Each row comes from the steps of one path. Every step used is in the known rows, and no mark comes twice. Write the path behind each row, first mark first.
In the rows, 128 means zero.
Known rows
tuvof > pasegup > gupub: [130 148 137 151 102  98 129 117 131  48 156 131 168 147 102 136 139 146
 108 107  85 133 183 141 115  55 111]
gupub > pasegup > senomi > givekik: [115 137 111 141  94 151 121 144 130 190 137  65 185 154  94 183 128 141
 120  61  47 103 163 144  64 176 117]
gonidep > gineg: [160 142 114 156 105 136 139 126 132 127 173  90 136 167 126 152 140 129
 113 120 168 121 126 153 149  85 119]
givekik > senomi > pasegup > tuvof > gineg: [114 125 111 182 117 117 174 157 128 126 119 115 125 175 131 161 113 120
 117 106  78 157 179 163 117 129 123]
gupub > pasegup > tuvof > givekik: [147 157  95 158 101 127 123 145 125 159 126  56 170 157 118 187 142 124
 124  78  76 114 167 171  66 188  94]
senomi > givekik > gonidep: [ 89 122 121 156 131 157  95 132 127 127 146 116 120 105 135 173 126 126
 108  82  99 148 171 145  94 143 116]
pasegup > senomi > givekik > tuvof > gineg: [139 130 122 147 102 166 165 155 132 163 131  79 143  93  86 150 120 125
 113  61  64 116 168 146  93 157 124]
senomi > pasegup > tuvof > gineg > vuli: [136 136 106 171 109 102 150 171 123 173 138 118 130 145 122 180 116 131
 113  97  62 124 173 197 105 116  97]
givekik > gonidep > gineg: [102 155 115 144 156 128 121 130 128  96 158 107 128 145 148 162 148 118
 103 122 169 144 162 169 104  93 127]
gonidep > gineg > vuli: [159 146 125 180 103 130 137 145 118 129 183  83 115 162 128 167 139 153
 111 110 188 125 122 172 137  57 115]
senomi > givekik > tuvof > pasegup: [154 123 117 159  96 146 119 127 126 107 145 116 120  98 121 184 120 140
 120  57  86 130 176 148  92  85 104]
gupub > pasegup: [131 142 103 150 101 123 114 133 127 147 140  83 174 181 122 179 136 155
 125  96  87 122 142 150  83 162 107]
gupub > pasegup > senomi: [122 148 109 138 101 136 130 144 130 174 132  68 190 171  98 168 138 146
 122  82  62 108 152 145  69 161 117]
gonidep > gineg > tuvof: [138 142 118 157  93 140 116 118 143 121 165  78 127 166 133 180 129 154
 105 102 160 117 131 147 145  56 111]
gonidep > gineg > tuvof > givekik > senomi: [133 144 123 173  94 145 118 121 139  95 159  65 118 148 128 186 124 145
 106  94 161 134 153 144 144  82 116]
tuvof > pasegup: [141 150 125 158  99 102 116 133 128  68 145 140 153 163 118 155 141 143
 121 107 115 156 174 135 126  36 110]
pasegup > tuvof > givekik: [161 154 106 170 110 137 135 147 125 131 120  73 130 116 121 142 150  99
 120  96 110 132 164 163 105 155  92]
senomi > givekik > tuvof > gineg > vuli: [157 119 114 177  99 150 148 150 121 130 149  93 102  83 119 183 106 148
 115  56  99 138 161 167 100 160 104]
gineg > tuvof > pasegup: [109 147 130 161  84 115  86 120 143  72 133 116 134 160 130 186 125 176
 110  87 106 147 166 128 123  18  98]
givekik > senomi > pasegup: [104 120 121 176 115 123 145 137 126 108 127 129 124 176 134 158 117 140
 120 115  84 160 165 139 121  93 128]
senomi > pasegup > tuvof > givekik > gonidep > gineg: [125 144 108 155 126 117 119 149 125 155 140 112 132 123 127 190 129 111
 112  99  71 116 195 188  93  93 101]
pasegup > tuvof > givekik > senomi: [150 151 108 181 114 140 149 149 125 117 112  70 124 130 124 143 144  96
 120  96 111 147 173 159 106 157 102]
gineg > tuvof > pasegup > senomi > givekik > gonidep: [ 80 147 136 151  96 134  88 130 144  93 130 108 140 135 119 195 122 162
 102  65  82 138 194 132  97  27 108]

Which path is each row?
[114 128 116 193 116 114 173 166 121 127 124 111 116 173 132 168 112 131
 115 101  87 158 176 171 112 116 121]  givekik > senomi > pasegup > tuvof > gineg > vuli
[143 152  92 151 104 123 131 143 128 174 127  69 175 184 126 178 144 129
 124  84  77 106 152 171  67 164  96]  gupub > pasegup > tuvof
[137 137 109 160 111 117 116 148 124 158 130 116 133 124 121 177 126 119
 120  98  50 118 183 175  98 104  95]  senomi > pasegup > tuvof > givekik
[149 152  87 158 102 116 157 159 130 173 128  62 176 178 118 183 130 126
 119  81  76 118 161 182  79 214  99]  gupub > pasegup > tuvof > gineg
[118 142 109 155 128 115 113 149 124 150 128 119 131 119 128 181 130 114
 115  98  55 125 194 181  86 105  99]  senomi > pasegup > tuvof > givekik > gonidep
[130 161  95 153 118 125 120 146 124 149 124  60 168 151 126 192 145 118
 120  76  81 120 180 178  52 187  98]  gupub > pasegup > tuvof > givekik > gonidep
[137 133 101 160 110 106 150 162 130 174 133 122 138 146 120 174 116 121
 115 105  50 123 176 187 112 130  99]  senomi > pasegup > tuvof > gineg
[ 94 119 131 172 118 120 153 127 128  95 134 123 135 163 122 144 115 144
 112 116  62 144 170 145 113 107 130]  givekik > senomi > pasegup > gupub
[171 151 122 145 111 108 157 114 125  46 140 118 140 112 118 150 138 151
 116  88  98 118 175 164  81  42 105]  givekik > tuvof > pasegup > gupub
[131 155 132 146  98 115 131 144 130  95 138 125 169 155  93 145 143 133
 117  95  91 139 186 130 114  36 121]  tuvof > pasegup > senomi
[128 139 108 138  95 151 131 142 128 180 133  63 178 143  97 189 128 144
 121  53  45  95 166 152  51 165 114]  gupub > pasegup > senomi > givekik > tuvof
[ 99 138 134 150 120 166 131 157 126 166 149  81 138 110  97 162 133 125
 103  71  97 117 172 153  86 114 131]  pasegup > senomi > givekik > gonidep > gineg > vuli
[101 139 130 183  92 144  94 121 139  70 119  76 109 123 133 180 116 165
 110  88 114 163 164 120 125 110 106]  gineg > tuvof > givekik > senomi
[162 153 103 185 110 115 183 181 123 152 130  76 123 145 122 148 131 116
 111  96 123 142 151 194 114 170  97]  pasegup > tuvof > gineg > vuli
[142 146 122 166  91 144 106 119 139 105 165  66 122 137 126 187 128 150
 106  94 159 125 147 147 144  80 109]  gonidep > gineg > tuvof > givekik
[131 138 127 188 111 142 126 135 121  64 127  83 117 112 119 147 130 126
 121 108 127 181 173 125 128 168 121]  tuvof > givekik > senomi
[ 87 154 118 145 147 131 105 125 136  92 153  99 122 143 153 180 140 135
  97 110 164 141 165 165 103  71 121]  givekik > gonidep > gineg > tuvof
[115 150 133 144 107 129 124 145 131 105 152 119 162 137  96 172 137 121
 108  72  94 134 208 143 100  40 127]  tuvof > pasegup > senomi > givekik > gonidep > gineg
[133 140 105 143  96 146 149 153 130 181 134  60 179 137  93 192 118 141
 118  49  45 105 172 162  59 200 116]  gupub > pasegup > senomi > givekik > tuvof > gineg
[161 150  95 170 112 120 184 168 133 151 124  81 137 146 120 138 132 100
 113 102 110 139 153 182 123 190  98]  pasegup > tuvof > gineg
[ 99 136 129 140 122 170 131 147 132 165 144  85 148 113  97 153 134 113
 104  75  88 115 175 143  90 126 132]  pasegup > senomi > givekik > gonidep > gineg
[172 155 117 141 109 119 157 133 125  79 127 113 140 118 112 158 142 142
 123  80 100 122 178 156  81  31 112]  givekik > tuvof > pasegup > senomi
[127 140 123 171  93 139 114 123 138 107 160  76 119 146 128 199 117 148
 105  92 140 128 163 151 140  67 115]  gonidep > gineg > tuvof > givekik > senomi > pasegup
[101 127 124 166 126 157 102 139 122 134 168 101 110 111 136 191 126 130
 103  74 133 138 169 163  97 114 118]  senomi > givekik > gonidep > gineg > vuli
[157 117 109 165 100 154 148 142 128 129 144  96 112  87 118 177 107 135
 116  61  89 135 163 159 104 172 107]  senomi > givekik > tuvof > gineg
